Each row was made from one walk, in order. Every step used is in the known rows, and no mark comes twice. Write each row's walk.
Known rows
T-H-N: [  5.8  12.4  16.6   3.8   5.6  11.6  44.3 -12.4  25.2   8.1  25.0  20.1
 -10.1  25.4  34.4  11.8  21.5  17.4 -31.1  -0.3  12.3]
B-A-T-H-N-L-K: [-10.7 -19.0  -4.7 -13.5  -4.1 -12.9  -6.4  24.5  19.1   5.2   5.5 -25.8
 -16.1  14.7  13.5   3.7  23.2   2.3  36.3  -7.0   6.8]
H-T-A-N-L-K-W: [-15.4  -9.1 -15.3   3.4   5.5 -21.8  -0.6   6.6  13.7  22.7  13.0   9.3
  -2.3  11.1  16.9   7.9   0.1 -20.6   0.9  16.9   1.1]
A-N-L: [-18.5   8.5 -41.8  13.2  -1.6  -6.0   6.4  15.5  13.7   0.3   5.1  14.6
  -3.1  27.5 -10.8  -1.6 -13.5  11.9 -13.2   4.7  -7.5]
B-H-T: [-13.3   5.5  13.3   5.2  -5.7 -15.6  45.9  -8.3  19.9   1.8  -3.4  -4.1
 -21.1  17.7 -13.1   4.0  29.8  10.9 -17.9   6.0  31.4]
B-A-T-H-N-L-K-W: [ -5.2 -17.1  -2.5   0.3   7.9 -26.7  -7.3  10.8  19.7  14.4  17.8   2.7
  -5.9   8.8  22.8   7.6  11.4 -10.4  11.2   7.3  -5.6]
J-B-H-N-L-K: [  1.4 -21.2  -5.5   4.9  -5.1 -23.0   8.2   5.6  22.0  -7.8   3.1 -24.0
  -0.4  14.8  15.5  -3.1  27.9 -10.0  13.8   4.7   3.3]
T-A-B-H-N-L-K-W: [ -4.9 -18.2  -2.2   5.1   4.4 -19.7  -1.0   1.3  17.1   7.1  11.6   1.6
   9.2   5.7  27.9   5.3  12.6 -17.8  -0.5  16.6   8.0]
L-N: [-17.8  -3.3  13.1 -11.0  -1.1 -24.0  16.9  26.5  -0.7  -0.2  14.0   4.6
 -30.2  24.7  14.6  -4.8 -16.6 -28.2 -27.4  33.5 -26.3]
N-L-B-A: [-12.1  -7.1   8.6 -19.7  -2.7 -18.1   2.3  29.8  12.1 -15.9  11.6 -24.8
   8.8  10.7 -11.0   1.0  24.7 -11.6  -9.2   1.0  -8.6]
A-T-H-N: [ -2.4   2.9  11.3   7.5   6.0  12.3  33.4  -5.1  28.6  12.6  18.1  25.3
 -16.1  25.4  21.0  12.3  18.3  26.4 -22.4   2.0  12.7]
A-B-H: [  3.0  -4.1  -0.3   2.0   6.7 -18.5  28.3 -15.0  19.7 -23.8   3.0  -6.5
 -10.1  31.6 -12.0   3.6  15.7   5.7 -22.2  37.4  16.9]
B-H-T-A-N-L-K: [-18.7 -14.3 -21.1 -10.6  -9.2 -13.9  -1.2  15.1  15.5   4.8  -0.5 -19.9
 -15.4  19.2  -3.2   1.5  17.5   0.9  26.3   7.7  17.2]
H-N-L-B-A: [-12.8  -8.7  15.6 -16.7  -6.5  -8.4   3.7  27.3  17.2 -12.7  11.2 -27.0
  10.1   6.1  -4.4  -1.8  31.8  -6.1  -4.9 -10.0  -5.0]
T-A-B-H: [ -3.6  -3.6   2.7  -3.2   0.5  -8.4  26.0  -8.4  23.1 -15.3   5.5   9.9
   4.4  27.1  -9.3   5.6  21.4  10.4 -35.9  37.5  30.0]
W-K: [-19.9  13.1  -6.5   6.6   5.3 -38.3  46.6 -21.2   6.5 -12.3  10.0  -5.3
 -14.8  42.4 -19.0  19.5 -40.5 -58.3 -53.3  20.0 -30.7]
J-K-W: [ 12.5   4.1   2.2  20.0   2.7 -51.0  31.5 -24.2  24.3  31.4  25.0  28.8
  -1.2  26.2   8.6  11.4  -9.1 -49.7 -82.2  38.8 -18.8]
N-L-K: [ -6.2 -13.4 -15.6  -8.3   1.2 -29.8   2.1  18.0   7.3  -2.2   3.0 -27.5
 -14.6  21.6  11.6   8.1   0.3 -26.5  13.1  13.8  -4.2]
N-L-B-H: [  6.4 -15.5   2.9   6.6  -2.8 -33.0  22.5  -4.5   6.4 -48.1  -1.8 -14.5
   4.9   9.1  -7.2   1.3  25.6   5.4 -35.7  24.2   8.8]
A-T-H: [  1.4   6.2 -11.8  -2.0  22.2 -13.0  25.6   3.6  12.9   3.6  20.7  42.9
 -23.4  39.7   2.7  23.4  -2.6  24.2 -27.6  38.7   7.4]
N-L-B: [ -1.9 -11.5  -8.4   4.2  12.7 -19.6  13.2  14.8 -13.0 -33.5   0.2 -13.6
  13.0   8.2   7.6  10.0  -0.8 -18.9 -20.6  26.0  -7.3]
B-A: [-12.8   7.3  12.8 -19.8  -5.9 -18.8  16.4  18.0  33.3  10.2  20.9  -8.0
 -10.3  29.1 -15.7   4.0  17.9 -13.8 -31.2   2.1 -10.6]

Which walk is each row?
[  2.3 -10.1   1.0   4.4  11.8  -3.4  18.2   9.3  -9.1 -31.3   5.4  -7.8
  15.0   3.2  23.5   8.8  14.7   0.6 -10.8  12.3   3.6] | T-H-N-L-B
[-21.7   4.1 -35.8  17.3 -10.4   3.3  12.0  13.8  22.2   4.4   4.2  35.4
  20.6  18.6 -15.3  -7.4  15.4  29.9 -20.5   5.2  18.4] | J-B-H-T-A-N-L
[ -3.3   4.9  -4.2 -13.5  15.3 -12.1  16.9  13.4  20.4   6.7  24.2  34.4
 -21.5  36.9  -5.1  18.4  11.0  28.8 -17.9  26.5   7.7] | B-A-T-H
[  3.9 -11.4  28.9  10.5  -8.1  -2.9  36.7 -18.8  27.7 -20.6   5.3 -16.1
  -4.1   9.2  13.2   0.4  36.9   6.0 -35.0   0.9  10.9] | L-B-H-N
[-13.5   1.0  -6.9   7.5  -7.7   6.1   9.1  24.6  21.5   1.8   8.7  17.0
   7.7   9.0  12.4  -0.9  23.0  34.0  -3.5 -23.6  13.6] | B-A-T-H-N-L
[-12.7 -16.1 -23.9  -2.0  -5.5 -15.7   1.8  10.8  19.2   4.5   2.4  -9.4
  -2.9  20.9  -4.1  -2.6  22.8   1.1  22.9  15.2  14.0] | J-B-H-T-A-N-L-K
[-12.1 -12.8 -12.1   4.1   1.0 -26.2   0.3   1.5  17.2  13.7  10.6   6.2
  -2.3   8.8  12.5   4.9  10.0 -12.1  -1.2  16.1   7.2] | B-H-T-A-N-L-K-W
[ -3.5 -17.5  -2.0   6.8  11.9  -2.9  10.8  14.6  -6.9 -27.9   0.4  -4.7
  10.7   3.5  14.5   9.0  12.4   6.9  -5.3  14.0   4.0] | A-T-H-N-L-B
[-26.3 -11.5  -0.8  -5.3  -0.8 -18.2  -1.0  27.8  35.2  17.3   4.0   6.5
 -23.9  30.2 -37.8   8.1   1.8   1.3 -19.3  15.0  -9.6] | B-A-T
[-15.5   3.0   7.7   2.4   3.9  -5.2  40.3  -7.4  14.3   0.8  -6.7  -8.8
 -18.7  20.3 -13.0   3.0  27.4  13.2   6.8  15.1  38.6] | A-B-H-T
[-10.1   1.9 -12.6  15.8  -2.9   5.6  15.3  18.1  15.7  -0.7   6.4  22.7
   6.5  11.0  18.1   2.5  12.8  30.6 -10.6 -15.0  13.9] | A-T-H-N-L
[-25.7 -21.9  -3.8  -4.9   2.1 -17.4 -10.5  35.3  20.2  -0.5  -2.6  -4.8
 -10.7  17.5 -34.9   6.4   6.4   3.0  -4.3  14.4  -8.1] | N-L-B-A-T
[-22.6   9.2 -21.5   6.2  -3.8  11.7  26.3  -6.9  35.2  23.9  14.3  39.5
  -1.2  36.0 -25.1   1.1  15.2  21.2 -34.2  27.7  17.9] | J-B-H-T-A-N
[  2.4 -10.1  -1.4   2.4  15.9 -41.1  10.5  -7.9  14.5  12.7  19.5  -2.2
 -14.9  22.1  22.1  15.3  -9.9 -45.5 -21.2  34.6 -19.5] | L-K-W
[-23.1   7.7 -34.7   1.7  -8.3  -5.0  -2.4  24.8  21.4   3.2   8.7   5.5
  -1.9  24.7 -18.7  -6.2   0.4  16.2  -3.7  -7.6  -7.2] | B-A-N-L
[-23.6   7.2  14.9  -5.1 -14.9   4.3  37.9   7.3  26.0  18.9   7.6  33.2
  10.0  13.8  -3.7  11.3  30.9  10.3 -57.4  12.6  45.7] | B-H-T-A
[ -7.0  -5.2  14.7 -21.0  -2.0  -6.2   6.4  25.3  13.7 -14.7  17.1 -18.4
   9.9   7.9   2.9   1.2  36.5   5.5  -0.8  -7.4   1.2] | T-H-N-L-B-A
[ -8.9  -3.5  -6.9  18.0 -10.0   2.4  16.3   9.1  19.4 -14.1  -2.3  -1.5
  12.7   6.4  11.2  -7.0  22.3  21.7  -7.8 -15.7  18.4] | A-B-H-N-L
[  2.4   2.8  -7.7  -5.2  19.0 -13.7  20.1   9.1  24.3   6.5  26.8  44.4
 -10.1  39.5  -6.4  14.9  17.6  28.5 -21.5  34.1   4.6] | J-B-A-T-H
[ -7.5 -18.8  -9.8  -5.3   0.6 -13.5  -0.7  17.3  14.1   3.0   3.5 -18.9
 -17.2  16.8  18.8   7.3  13.5  -0.6  29.3   1.7   7.1] | A-T-H-N-L-K
[-18.0   2.2 -16.3 -15.5   4.2  -3.1   4.6   4.6  25.0   3.7  18.2 -11.7
 -22.1  37.9 -30.1   1.1   4.0  -0.1  -4.0  20.0 -19.6] | L-B-A-N
[-13.7  -3.1  -4.6  14.4 -14.8  10.0  14.9  14.0  21.7  -8.0  -0.8   9.9
  22.8   3.7  13.4  -5.7  26.4  24.7 -17.1 -15.4  27.8] | T-A-B-H-N-L
